Each row was made from one walk, in order. Every step used is in the known rows, and no mark comes twice. Write each row's walk.
Known rows:
Y-W-H-Q-C-X: [-1.454  0.836  1.483  0.145  0.389  1.357 -0.649  0.898  0.423  0.631
  1.417  1.081  2.463 -1.026  3.001  0.878  0.040  0.448 -0.166 -4.130
  0.582 -1.405 -0.561  1.197 -1.342]
X-Q-C-H-Y: [ 1.445 -1.449 -0.932 -0.612  0.407  0.144  0.944  0.541 -0.271 -0.977
  1.342  1.518 -1.868 -0.786  1.046 -0.365 -0.247 -0.861  0.648 -2.092
  0.794  0.807  0.427 -0.356 -0.543]
Q-Y: [-0.152  0.643 -0.376  0.872  0.278 -0.403 -0.157  0.117  0.128 -1.052
  0.184  1.161 -0.995  1.171 -0.562 -0.417  0.302 -1.978 -0.677  5.580
 -0.787 -0.333 -0.044 -0.948  1.364]
H-Q-Y: [-1.260  0.794  0.059  0.910  0.720 -0.157  0.121  0.089 -0.239 -1.192
  1.583  0.856 -1.485 -0.357 -0.539 -0.677  0.016 -1.991  0.093  0.661
 -0.497 -0.903  0.168 -0.560  0.807]
H-Q-C: [-1.621 -0.041  0.006  0.527  1.142  0.465  0.136  0.479 -0.335  0.355
  0.082  2.365  0.168 -0.510  1.891  0.533 -0.739 -1.447  0.522 -0.855
 -0.721 -1.909 -0.213  0.294  0.526]
H-Y-W: [ 0.803 -1.370  0.697 -0.367  0.913 -0.402  0.815  0.076  0.340  0.562
 -2.055 -1.564  0.704  0.297  0.573 -2.243  0.005  0.287  0.126 -1.159
  0.053 -0.562  1.017  0.220 -0.764]
Y-H: [-0.247 -0.323  1.495  0.949 -0.710 -0.280  1.050 -0.492 -0.073 -0.056
 -2.479 -0.143  0.602  1.676 -0.956 -0.099 -0.306 -0.571  0.311 -0.026
 -1.126 -0.633  0.884 -0.708  1.082]
Q-H-X-Y-W: [ 1.359 -0.294 -0.673 -1.719  0.207 -0.762  0.493 -0.791 -0.227  1.705
 -0.690 -3.064 -1.584 -0.364 -0.498 -0.829 -0.397  1.004 -1.179  1.582
  0.125  1.188 -0.684 -0.287 -0.599]
Q-Y-H-X: [-2.412  0.341  0.620 -0.203 -0.866 -1.229  1.402 -0.359 -0.712 -0.843
 -0.274 -2.277  0.897  1.108 -1.757 -0.663  0.474 -0.626 -0.570 -0.093
 -0.383  1.215  0.549 -1.974  0.738]
Q-C: [-0.421 -0.183 -0.365  0.775  0.599  0.415 -0.240  0.410 -0.187  0.576
 -1.276  2.514  0.647  1.137  1.582  0.920 -0.320 -1.348 -0.227  4.075
 -0.920 -1.216 -0.270  0.065  1.155]
Q-H-Y-W: [ 0.839 -1.634  0.653  0.225  1.205 -1.007  0.925  0.425  0.531  0.379
  0.102 -1.204 -0.908 -0.080  0.110 -2.678 -0.181  0.300 -0.518  1.705
  0.642 -0.149  0.426 -1.294 -1.018]
C-Y-H-X: [-4.010 -0.124  1.106  0.307 -2.179 -1.206  1.516 -0.840  0.625 -0.717
 -1.485 -1.874  0.391 -0.619 -1.928  0.140  0.780  0.375 -0.232 -2.549
  0.828  0.472  0.151 -1.371  0.826]
Y-W-H-X: [-0.730  0.000  0.973 -1.456  0.128 -0.255 -1.632 -0.011 -0.008  1.395
 -1.500 -2.566  2.986  0.327 -0.906  0.399  0.230  2.617 -0.599  0.460
 -0.040  1.167  0.254  0.823 -1.097]
C-Y-H: [-2.031  0.068  1.625  1.907 -2.234 -0.244  1.577 -0.592  1.029 -0.845
 -2.561  0.156 -0.777 -0.129 -0.731 -0.194  0.612 -0.677 -0.180 -0.705
  0.031 -0.666  0.134 -1.333  1.325]
W-H-X-Q-C-Y: [-1.897  0.553 -0.489 -0.343 -1.210  0.532 -1.741  0.440 -0.578 -1.418
 -0.060 -0.241  0.759 -2.118  0.525  2.001  1.100  1.827  0.322 -0.738
  1.122  1.499 -0.422  0.820 -0.810]
Q-C-H-X-Y-W: [ 1.187 -0.056 -1.199 -2.351 -0.358  0.114  1.464 -0.666  0.357  2.895
 -1.092 -0.898 -1.064 -0.527  2.120  0.283 -0.185  0.035 -1.919 -1.198
  0.431  1.251 -1.047 -0.045 -0.798]
W-H-X-Q: [ 0.386  0.004 -0.109 -1.646  0.047 -0.160 -2.512 -0.001 -1.203 -1.175
  0.235 -1.838  1.997 -0.384 -2.656  1.588 -0.001  2.426  1.265 -0.611
 -0.285  2.214  0.739  1.662 -0.681]
X-Y-W-H-Q-C: [ 1.631  1.373 -0.182 -0.068 -0.030  1.877 -0.456 -0.143 -1.273  2.141
 -2.300 -0.199 -0.241 -1.211  3.510  0.570 -0.328  0.935  0.252 -3.302
 -0.296 -0.588 -0.471  1.912 -1.518]
Q-Y-W-H: [ 1.166  1.183  0.986  0.681 -0.004  0.578 -0.986  0.380  0.051 -0.010
 -0.952 -0.405  0.644  0.838  0.679 -0.469  0.926  0.392 -0.960  4.182
 -0.549  0.434  0.068 -0.329 -0.565]
X-H-Q: [ 0.140 -0.217 -1.409  1.138  1.342  0.125 -0.223 -0.217 -0.391  1.288
  0.861  1.276 -0.294  0.170 -0.390 -0.012 -1.098  0.154  1.689 -1.851
 -0.709 -1.940 -0.208  0.294  0.523]
Y-W-H: [ 1.288  0.246  1.416  0.227  0.294  0.678 -1.488  0.074  0.372  1.150
 -2.126 -0.137  2.068  0.934  0.155  0.321  0.081  1.429 -0.264  2.491
 -0.711 -0.230  0.427  0.859 -0.614]
Q-C-H-Y-W: [ 0.475 -1.399  0.254 -0.380  0.398 -0.059  1.956  0.616  1.043  1.585
 -0.247  1.088 -0.490 -0.178  2.667 -1.411  0.043 -0.937 -1.016 -1.451
  0.900 -0.070  0.003 -1.151 -0.957]
C-X-H: [ 0.380 -0.061 -1.699  0.745  0.524 -0.037 -0.541 -0.010  0.750  0.319
  2.592  2.108  0.629  1.853 -1.383  0.801 -0.577 -0.384  0.698  1.736
  0.124 -1.324 -0.775  0.154  1.212]
X-Y: [ 2.251  0.416 -1.345 -0.158 -0.328  0.162 -0.611 -1.102 -0.531  0.296
 -1.670  0.242 -1.722  0.752 -0.966  0.729 -0.533 -0.842  0.375  2.774
 -0.881 -0.204 -0.157  1.321  1.448]
Y-W-H-X-Q-C: [ 0.729 -0.175  0.481 -1.760  0.259  0.925 -1.142  0.583 -1.304  0.552
 -1.912 -2.044  2.911 -0.728  2.426  0.875  0.371  3.004  0.148 -1.514
 -0.254  1.389  0.337  1.441 -2.167]
W-H-Q: [-0.820  0.645  0.643  0.517  0.367  0.310 -1.926  0.105 -0.367 -0.283
  1.005  0.874  0.822 -0.542 -1.536  0.987 -0.515  0.314  1.188 -0.665
 -0.439 -0.603  0.384  1.035  0.024]
Y-W-H-Q: [ 0.061  0.355  1.841  0.119  0.617  0.701 -1.207  0.146  0.119  1.018
 -1.033 -0.696  1.422 -0.765  0.458 -0.244 -0.215  1.455  0.508 -2.992
 -0.491 -0.775  0.439  1.174 -1.290]

Write each row's walk:
[ 0.336 -1.000 -1.582  0.319  0.919  0.496  1.414  0.773  0.362  1.818
  1.023  1.098  1.543  0.702  3.575 -1.392 -0.107  0.186  0.329 -2.910
  1.149 -1.612 -0.523 -0.061 -1.071] : Q-C-X-H-Y-W
[ 0.982  0.327  0.842  0.516  0.451 -0.121  0.831  0.139  0.524 -0.115
 -1.295 -0.518 -0.424  0.785  1.444 -1.425  0.673 -0.784 -1.274  3.737
 -1.110 -0.550  0.271 -0.687  0.125] : Q-Y-W
[ 1.645  0.404  1.124  1.052 -1.091  0.285  1.503 -0.081 -1.258 -2.500
 -1.093 -1.135 -1.330  0.601  0.030 -0.717  0.541 -0.645  0.689 -1.352
 -1.282  0.740  1.351 -0.959  0.306] : X-Q-Y-H
[-1.314  0.139 -0.216  0.370  0.168  0.353 -0.097  0.542  0.759 -0.505
  1.752  3.073  1.234  0.950  1.173  1.301 -0.187 -1.868 -0.557  2.695
  0.009 -1.394 -0.842  0.278  1.295] : Q-C-X
[-1.154  0.769  1.085  1.442 -0.962  1.310 -0.421  0.654  1.098  0.890
 -2.722  1.417  0.675 -0.893  3.414  0.706  1.199  0.705 -1.133  2.366
  0.490 -0.719 -0.788  0.072 -0.654] : Q-C-Y-W-H
[ 2.104  1.224  1.164 -0.184 -0.484  1.066 -0.803  0.642  0.034 -2.391
  2.075 -0.842  0.472 -0.245  0.843  0.006  1.170  1.033 -0.359 -0.484
 -0.008  0.801  0.160  0.755 -1.249] : C-X-Q-Y-W-H
[ 1.443 -0.383  0.303 -2.049  0.144 -0.565  1.313 -0.062  0.544 -0.832
  1.733 -2.371 -1.483 -1.028 -0.114 -0.996  0.716  0.634 -1.497 -1.462
  0.121  2.320  0.261 -1.063 -1.303] : C-H-X-Q-Y-W
[-2.107  0.055  1.379  1.370 -0.045  0.477  1.556  0.238 -0.754  0.421
 -1.389  0.995  0.556 -0.063  2.086 -0.049 -0.567 -1.038  0.724 -4.621
 -0.686 -1.605  0.393 -0.803  0.222] : Y-H-Q-C
[-1.947 -0.382  1.075 -0.203 -2.287 -0.673  1.267 -0.724 -0.154 -2.052
 -1.506 -2.904 -0.078 -1.612 -1.375  0.127  0.803  1.457  0.640 -5.370
  0.419  1.227  0.753 -0.506 -0.063] : C-Y-H-X-Q
[-0.502 -1.259 -0.888 -0.080  0.435 -0.353  1.058  0.522  0.516  0.496
  1.255  2.740 -0.957  0.025  0.622 -0.425 -0.416 -1.975 -0.387  0.750
  0.957  0.345 -0.205 -1.124  0.282] : Q-C-H-Y
[-1.596 -0.876 -0.263 -0.640  0.859 -1.751 -0.583  0.072  0.163 -0.232
  2.365 -0.613 -0.149  0.343 -2.882  0.089 -0.600 -0.048 -0.660  4.672
  0.269  0.988 -0.474 -1.324  0.575] : Q-H-X
[-2.250  0.309 -1.877  2.353  0.075  0.751  0.508  0.255  0.289  1.041
  0.522  3.275 -1.589 -1.545  2.380  0.540 -0.033 -0.468  0.860 -1.939
  0.870 -2.525 -1.420 -0.615  0.373] : X-H-Q-C-Y
[ 0.836  0.044 -1.791 -2.353 -0.667 -0.903  0.087 -1.382  0.155  1.099
  0.973 -0.857 -2.049 -0.142 -2.945  1.061 -0.605 -0.642 -0.782  0.112
  0.435  1.901 -0.637  0.221  0.864] : C-H-X-Y
[-0.333  1.196 -1.353 -0.167 -0.199  0.909  0.383 -0.295 -0.377  0.023
  1.826  1.623 -1.322 -1.021  1.839  1.221 -0.622 -1.851  0.328 -4.005
  0.455 -1.647 -1.103  1.543  0.701] : H-Q-C-X-Y
[-0.329 -0.774  0.994 -1.062 -0.706 -0.680  0.779 -0.479 -1.270 -1.354
 -1.627 -3.182  1.461  0.087 -1.741  0.091 -0.032  1.588  1.223 -4.777
 -0.691  1.440  1.459  0.080 -0.315] : Y-H-X-Q
[-0.038 -0.348 -0.201  0.136 -0.015 -0.251 -1.834  0.257 -0.682 -0.461
  0.010  0.033  1.268  0.381 -2.343 -0.217 -0.100  0.276  1.040  1.190
  0.636  0.806  0.781  0.652 -0.097] : W-H-Y
[ 1.015 -0.113  0.308 -1.651  0.537 -0.379  0.618  0.144 -0.639 -1.301
 -0.575 -3.410 -0.017 -0.573  0.668 -1.206  0.852  1.255 -0.547 -0.987
 -0.793  1.352  0.694  0.049 -1.107] : H-X-Q-Y-W
[ 1.926 -1.451 -1.270  0.457  1.374 -0.207  0.886  0.090 -0.153  2.093
 -1.523 -0.879  0.489  0.974  1.092 -2.157 -0.380  1.244  0.964 -1.325
  0.197 -0.856  0.606  0.065 -1.021] : X-H-Y-W
[-1.579  0.317 -0.057 -1.126 -0.114 -0.615 -2.537 -0.100 -0.487  0.145
  0.151 -0.888  2.724  0.598 -2.932  1.371 -0.090  1.376  0.179  2.187
  0.132  1.416  0.130  0.712  0.165] : W-H-X
[ 0.501  1.031 -1.556 -1.838 -0.844 -0.100 -2.375 -1.006 -1.208  0.831
 -0.706 -1.870  0.530  0.220 -2.755  1.536 -0.247  1.232  0.360  1.230
  0.106  2.000 -0.330  1.734  0.188] : W-H-X-Y
[ 0.340  0.340  1.118  0.201  0.671 -0.193  1.841  0.032  1.407  0.193
  1.875  0.377 -2.334 -1.197  0.829 -1.512  0.248 -1.383 -1.453 -2.015
 -0.041 -0.339 -0.227 -1.479 -0.577] : C-H-Q-Y-W
[-0.984  1.553  0.223  1.074  0.172  0.386 -1.552  0.457 -0.587 -1.224
  1.889  0.880 -0.344 -0.606 -1.171  0.123  0.190 -0.823  0.426  0.895
 -0.311 -0.090  0.040 -0.086  0.137] : W-H-Q-Y
[-0.415  0.010 -2.066  1.082  0.566  0.621 -0.280  0.610  0.338  1.075
  2.517  3.779  0.980  1.756  1.706  1.285 -0.493 -0.898  0.222  1.572
  0.261 -1.839 -1.245 -0.090  1.070] : Q-C-X-H
[-1.474 -0.157  1.806  0.958 -0.209 -0.280  1.369 -0.381 -0.446 -0.334
 -1.155 -0.448  0.384  0.005 -0.816 -0.609 -0.593 -0.570  1.126 -5.537
 -0.877 -1.091  0.984 -0.521  0.441] : Y-H-Q
[ 0.156 -0.791 -2.203  0.344  0.654 -0.543  0.162  0.186  0.209 -0.042
  3.309  0.953  0.423  1.110 -1.608 -0.669 -0.472 -0.288  1.249 -1.455
  1.274 -0.760 -0.221  0.078  0.504] : C-X-H-Y
[ 1.263 -0.501  0.291  0.028  0.349 -0.250 -0.630  0.517  0.537 -2.796
  4.406  1.164 -1.523 -0.210 -1.603  0.523 -0.387 -0.431  0.233  1.876
  0.255  0.185 -0.212 -0.096  0.485] : C-X-Q-H
[ 2.592  1.369 -0.008 -0.925 -1.133  1.119 -1.267 -0.704  0.292  0.719
 -0.149 -0.699  0.556  0.367  0.234  0.961  0.091  0.895 -0.414 -0.494
  0.253  0.400 -0.558  1.974 -0.377] : C-X-Y-W-H
[-0.582 -0.177  1.322  0.915 -0.694  0.015  0.737 -0.343  1.903  0.214
 -2.563 -0.171 -0.747 -0.675  1.182 -0.613  0.867  0.101 -1.039  1.259
  0.157 -1.276 -0.111 -0.156  0.412] : C-Y-W
[-0.369  0.515  1.474  1.074 -1.311  0.605 -1.019 -0.086  1.380  0.177
 -2.415 -0.066  0.501 -0.755  0.413  0.244  1.128  1.482 -0.813  1.980
  0.315 -0.122 -0.344  0.221 -0.461] : C-Y-W-H
[-0.737 -0.081  1.027  1.862 -2.008  0.934  1.824  0.029 -0.234 -1.555
 -2.802  0.756 -1.031 -0.933  2.765  0.403  0.800 -0.138  0.449 -3.378
 -0.297 -0.494  0.288 -0.828  0.219] : X-Q-C-Y-H
[-0.128 -1.347 -0.487  0.635  0.949 -1.274  0.060  0.504 -0.038 -0.731
  2.003  0.380 -1.463  0.156 -1.928 -1.702 -0.528 -1.007  0.232  3.479
  0.840  0.086  0.193 -1.385  0.180] : Q-H-Y
[ 0.235 -1.354 -0.499 -0.385  0.313 -1.079  0.733 -0.125  0.922 -0.213
  1.483  1.154 -1.159  0.214 -2.282 -0.904 -0.375 -1.386 -0.166 -0.072
  1.008  0.854  0.268 -0.910  0.487] : C-H-Y
[ 1.450  0.747 -1.197 -0.611 -0.715  0.190 -0.441 -1.008  0.338 -0.531
  1.007  0.678 -1.042  0.766 -1.333  1.035 -0.391 -1.388  0.014  0.769
  0.053 -0.252 -0.703  1.439  1.637] : C-X-Y
[ 0.434 -0.017 -1.782 -1.378  0.030 -1.082 -0.569 -0.818 -0.728  0.481
  0.893 -1.443 -2.121 -0.156 -2.767  0.275 -0.707 -0.087 -0.511  3.619
  0.320  1.471 -0.913 -0.291  0.553] : Q-H-X-Y
[-0.892  0.104 -1.399  0.752  1.122  0.030 -0.186 -0.072  0.526  0.224
  4.056  1.872  0.347  0.155 -0.703  0.529 -0.849 -0.415  1.425 -3.697
  0.372 -2.068 -0.643  0.404  0.626] : C-X-H-Q
[-2.333  0.279 -0.238  1.664 -0.910  0.394  0.254  0.248  0.991 -0.379
 -1.237  2.813 -1.053 -0.554  1.979  0.982  0.664 -1.508 -0.778  3.209
  0.413 -1.466 -0.993 -0.622  1.325] : Q-C-Y
[-1.477 -0.710 -0.338 -1.800 -0.095 -1.407  0.029 -0.419  1.141  0.440
  1.772  0.134  0.219  0.207 -3.322  0.839 -0.339 -0.433 -0.983  1.553
  0.357  1.309 -0.208 -0.731  0.877] : C-H-X
[ 3.074  0.896  1.097  0.212  0.075  1.014 -1.133  0.439 -0.777 -1.284
 -1.090 -1.454 -0.063 -0.089  1.290 -0.523  0.962  1.435  0.030  1.425
 -0.973  1.111  0.771  0.478 -1.420] : X-Q-Y-W-H
[ 2.407 -0.848  0.227  0.536  0.804 -0.242 -0.660  0.304 -0.275 -1.799
  1.319  0.407 -1.956 -0.224 -1.264 -0.071 -0.526  0.112  0.638  3.488
 -0.597  0.423  0.268 -0.431  0.213] : X-Q-H
[ 0.359  0.194 -1.879 -1.879 -0.421 -0.718 -0.467 -1.260 -0.830  0.718
 -1.064 -1.948 -0.682  0.218 -2.206  0.970 -0.513  0.097  0.197  0.620
 -0.322  0.953 -0.216  1.210  0.885] : H-X-Y
[ 0.228 -0.877 -0.309 -1.808  0.459 -0.678 -0.805 -0.295 -0.911 -1.443
 -0.300 -1.802  0.717 -0.339 -2.127  0.696 -0.196  1.330  0.932 -0.929
 -0.707  1.050  0.898  1.213  0.110] : H-X-Q
[-0.829  0.978  0.620 -1.002  0.079 -0.361 -0.987  0.245 -0.267  0.333
 -0.284 -2.482  1.965  0.323 -0.466 -0.357  0.987  1.313 -1.230  2.391
  0.020  1.724 -0.028 -0.225 -1.103] : Q-Y-W-H-X
[ 1.758 -1.649 -0.309  0.127  1.032 -0.855  0.050  0.548 -0.822 -2.165
  1.724 -0.698 -2.288 -0.831 -1.492 -1.386 -0.427 -0.025  1.151  0.815
  0.618  0.777  0.881 -0.607 -0.587] : X-Q-H-Y
[-0.530  0.636  1.202  1.493 -0.897 -0.396  1.615 -0.159 -0.402 -0.971
 -1.277 -0.162 -0.521  1.615 -0.417 -0.895  0.367 -1.710 -0.499  1.669
 -1.051  0.112  0.590 -1.884  1.186] : Q-Y-H
[ 3.537  1.010 -0.030 -0.427 -0.665  1.114 -1.372 -0.774 -0.440  1.795
 -3.169 -1.110  0.087  0.567  0.498  0.391 -0.072  1.342 -0.060  1.129
 -0.561  0.449  0.018  1.803 -0.615] : X-Y-W-H
[-0.218 -0.355 -0.282  0.329  0.229  0.256  0.538  0.279  1.060  0.775
  0.605  4.072 -0.779  0.726  0.746  1.013 -0.392 -1.914 -1.127  3.831
 -0.007 -0.375 -0.760 -1.082  1.030] : Q-C-H
[-0.756  0.495  1.345  0.481  0.785  1.380 -0.695  0.758 -0.450  1.645
 -1.292  0.640  1.863 -0.839  3.259  0.456 -0.153  1.063  0.166 -2.241
 -0.354 -1.081 -0.026  0.861 -1.497] : Y-W-H-Q-C
[-0.697 -0.779 -2.803  0.750  0.899 -0.026  0.572  0.698 -0.240  0.691
  2.944  2.472  0.754  0.905  1.310 -0.345 -0.381 -0.786  0.907 -0.955
  1.358 -1.161 -0.725 -0.048  0.249] : Q-C-X-H-Y
[-0.188  0.529  1.081  0.598  0.993  0.042  1.099  0.243  0.217 -0.066
 -0.264 -0.812 -0.920 -0.659  1.638 -1.801  0.312 -0.762 -0.586 -1.437
 -0.750 -1.270  0.301 -0.473 -0.473] : H-Q-Y-W
